Known rows, with every step that occurs
tubon, zalekov, vebod, fineva:  -9   7   0  -1   6   5 -57 -10  -5   5  10   3  38 -13 -26   1   2 -34   6  -9  18   0  -3 -21  24
vopa, zalekov:  28   7  -8   1 -12   7  -2  21 -22  -6  -3  22  19 -12   6 -19  15  14   7  -4  -1   2 -16 -15  -4
zalekov, nadov:  -9 -12 -11   6  -3   8 -13   4  -4   1   4  -5  -6  11  -3   2  16   2   5  -8  -8 -28 -23 -10   9
zalekov, nadov, totos, vebod: -20 -14  -5  -8   4 -10   2 -19  -9  13  -4 -17 -22   7  -6  20   3  -1   0  24  -1 -17   0  11  14
vivom, vebod, totos, vopa, zalekov:  35   9  18  -4 -19  -2  25  -7  33  -8   2  -2   3   2  14 -19 -17  15 -15  -8   3   5  16 -10  37
nadov, zalekov:   2 -12 -17  -4  -2  15   5   9 -11  -1  -5  25   3   5  -9  -6   9   5 -12   6   7   5 -19   6  13
zalekov, tubon, fineva:   3   1 -29   6 -20  22   0   8  16  -6  -5  25   9 -16   7 -11   8 -15   1  -1  -1  11 -11  19 -12
nadov, totos, vopa, zalekov, vebod, vivom: -12  12  11 -10  14 -22 -15  -8   2   3  13 -15  -9 -14 -15  16  -3  -3   3  19   2  18  22  13 -32
nadov, totos, vopa:  -5 -16  -7  -9  -5 -23  27  -3  -1   5 -11  -1  -3  -5   5  -1 -19  -2   3  31  -6  10  -1  16   1
vivom, vebod:  25  -1  -9   0 -36  12   3  -8  21  10 -17  -5  13  13  -8 -17   0  -1  -7  12  14  -1 -28 -12  36
vivom, vebod, totos, vopa:  17  -9  17  -5 -16  -6  21 -17  49  -4   3 -10  -6  10  -2 -11 -22  -3 -18   8   3   9   6  -1  49
nadov, totos:  -7   2  -7   3 -10  -9  15 -11 -14   5 -22  -6   3 -10  -5  -1 -13  -2   1  21  -2   4 -33  10  -4
vopa, zalekov, nadov:   9   7  -8   6  -2  12  -8  12 -21  -5   6   5   3   3  13  -7  23  21   5 -25  -9 -33 -12 -19  -4
bilet, zalekov:   0   2   2   8   2   4   7  17  -9  11 -15   4  -4  13   6   2   5  -3   1  -2   7   9 -13 -11   2
vopa, zalekov, vebod:  21  21   2   0   3  20 -18  22  -4  -1  12   0  11 -12  -8   3  16   8   7 -10  12   2  -8  -5  -5
zalekov, tubon:   2 -11 -18   9 -16  11   8  20   7  -3 -12   5  -1   5   7 -13   2 -15   5  -7  -3  -1 -28   7 -24
bilet, zalekov, nadov, totos, vebod: -29  -2   8  -3  16  -8  15 -14 -11  24 -15 -26 -35  22  12  34  -1  -1  -5  10   6 -14  11   6   8
vebod, vivom: -10 -12  -3   0  -2 -12 -32  -7  -7  -5   1   8   3  -1 -32  -8  17 -17   5  20  -5  16 -21 -10 -13
tubon, zalekov, bilet:  10   5  14  16  -3  10  -5 -12   1  -2  -8   7  49   7  -8 -25 -12  -6  13 -21   6  13   1 -18  14
vopa, zalekov, nadov, totos:  -6  17  -6   8  -1  -1  10  -9 -30   3 -12 -12  -4  -5  19   4   1  24   1 -15 -10 -35 -20  -4 -14
totos, vebod:  15 -27  -5 -16  -7  -1  -9  11   0   2   3  15   1   4 -20  -2  15 -10   6  34   7  19   6   0  23
tubon, zalekov, nadov, totos: -15  15  -7   7   4  -1   4 -36 -19  15 -16 -15   6   2  24  -9  -5   0   4 -23  -6 -35 -20  -1  12
nadov, zalekov, tubon:  -4 -14 -26   4  -8  24  17  16   2  -2 -14  20 -10  11   9  -9   2  -7 -14 -13   4  -2 -23  19 -21
nadov, zalekov, bilet:  -5 -10   3  10   2  18   7   0   0  -7  -5  14  20  15 -24  -2 -10   8  -7  -2   9  16   0   0   6

Rows
 13   2  -4  -7  -6 -19  30   6 -16   1 -10   8   6 -12  19 -10 -14  16   5  16  -6   7  10   8  -7 | nadov, totos, vopa, zalekov
-23   1  -8   6  -1  -3   8 -18 -14   7 -13 -21 -15   2   5  13  -3   4   0   2 -10 -31 -29   7  -3 | zalekov, nadov, totos
  3   3  17   6  -4 -18  31  -1  -6  -7  -7  -2  24  -2   3  -4 -33  20   9   8  -2  18  29   0 -14 | nadov, totos, vopa, zalekov, bilet
 -2  -5  24  -6  25   0  -2   6  41 -11  28 -15 -15  -7 -16  18 -13 -13  -4   2   0  17  18  15  21 | zalekov, vebod, totos, vopa
  3   1   8 -10  15  -9 -36  15  10  -5  28   0  -4  -3 -20   6  15  -5   7  11   5  18  29  -2 -20 | totos, vopa, zalekov, vebod, vivom
-15   1   7  -1  11   1 -47  -3  10   0  16 -11  -6  -2 -44  14  18 -24   4  16   8  15 -13   0 -16 | zalekov, vebod, vivom
22  2  1 -9 10  7 -7 32 11 -2 21  4  4 -5  0  4  7  7 11  0  8  9 25  1  3 | totos, vopa, zalekov, vebod
 12  -1  38  11  10  -6  16   4  16 -27  16   6  20  -3  -5  -6 -28  15  -1 -17 -11  23  38 -12   4 | vebod, totos, vopa, zalekov, bilet
-18   0   1  12  13  11  -2   9  -8  12  -7 -12 -20  26  13  14  16   3   0 -22   0 -27 -12 -15   3 | bilet, zalekov, nadov
  6  15   5  -9   8  -7  13   9   1   6   6 -11  -3 -12   5  13 -13  10   5  10   8   8  19  16  -9 | nadov, totos, vopa, zalekov, vebod
 20   4 -16  10 -18  16  12  30 -12  -7 -13  16   9  -4  21 -20   7   2   4 -25  -4  -6 -20  -3 -35 | vopa, zalekov, tubon
-22   0   5 -10   6 -20 -22 -28 -26   5   2 -12 -21   2 -12  15  18   3  -1  16  -6  -9  15  -4 -19 | vopa, zalekov, nadov, totos, vebod, vivom
  6  13 -22  -2 -18   1  31   2   4  -4  -9  23   6 -24  36  -9 -14   6   1   3  -6  12  25  32 -27 | nadov, totos, vopa, zalekov, tubon, fineva
 21  -2  16  -4   8  -9  15  13   8 -21  15  15   3 -14  13 -12  -9  11  -5 -11 -14  12  19  -4  10 | vebod, totos, vopa, zalekov
 21  19 -25   8 -22  26   3  16   1 -10  -4  35  19 -23  22 -18  13   3   2 -18  -1   8   1   9 -23 | vopa, zalekov, tubon, fineva
-13  -2  -6  -2   7 -17  14 -27  -2  15  -6 -11   1   5  32 -10 -13  -3   7 -11 -11 -30  10   7  19 | tubon, zalekov, nadov, totos, vopa
-24  -8 -11  -8  13  13 -44   2  -4  -1  14   9   8  -4 -43  25   3 -20 -16   8  21   3  -4  -3  14 | nadov, zalekov, vebod, fineva
  8 -12 -10  -4   2  -2   0  23  -7  -5  14  10  -4   7  20  -8  15  22   7 -15 -12 -27  21 -11   4 | totos, vopa, zalekov, nadov
-26  12  19   6  25   2 -37   2   7  13   6 -20 -19  15 -29  28  15 -23   0   3  15  19  -3  -6 -20 | bilet, zalekov, vebod, vivom
 16   7  16   6 -22   9  11 -26  32  -4 -10 -15   1   3  -8  -9 -15  -2 -20  -2   6   5 -27  -9  43 | vivom, vebod, totos
 13  -4   8   4   1  -1  27  22  18 -21   7  10  -7  -7  30 -13 -15  -1  -6 -29 -16   5  16   8 -23 | vebod, totos, vopa, zalekov, tubon
 -6  15   8   0  13   5 -52 -18   7   7  12  -6  15  -4 -23  -6  16 -29   7  -8  12  13  -6  -7  -3 | tubon, zalekov, vebod, vivom
 -2   3  -2 -10   2  -5   6 -10 -25   7  -3  -9 -15  -1  11  13   9  17   1   7  -2 -20  12   0   2 | vopa, zalekov, nadov, totos, vebod
-32  -5   5   4  19 -17  29  -5  -4  21 -13 -25 -34  24  28  24 -13   5  -2   0  -5 -22  14   9  -1 | bilet, zalekov, nadov, totos, vopa
  3  -2  15   2  17  -4   6   2   7 -19  23  -1 -14  -2  19  -1   0  18  -4 -32 -22 -23  23  -9  10 | vebod, totos, vopa, zalekov, nadov
-22 -15   3 -16   1 -27 -17 -27 -11   7  -6  -6 -13  -4 -36  12   2 -21  -1  53   3  28   3  10 -11 | nadov, totos, vebod, vivom
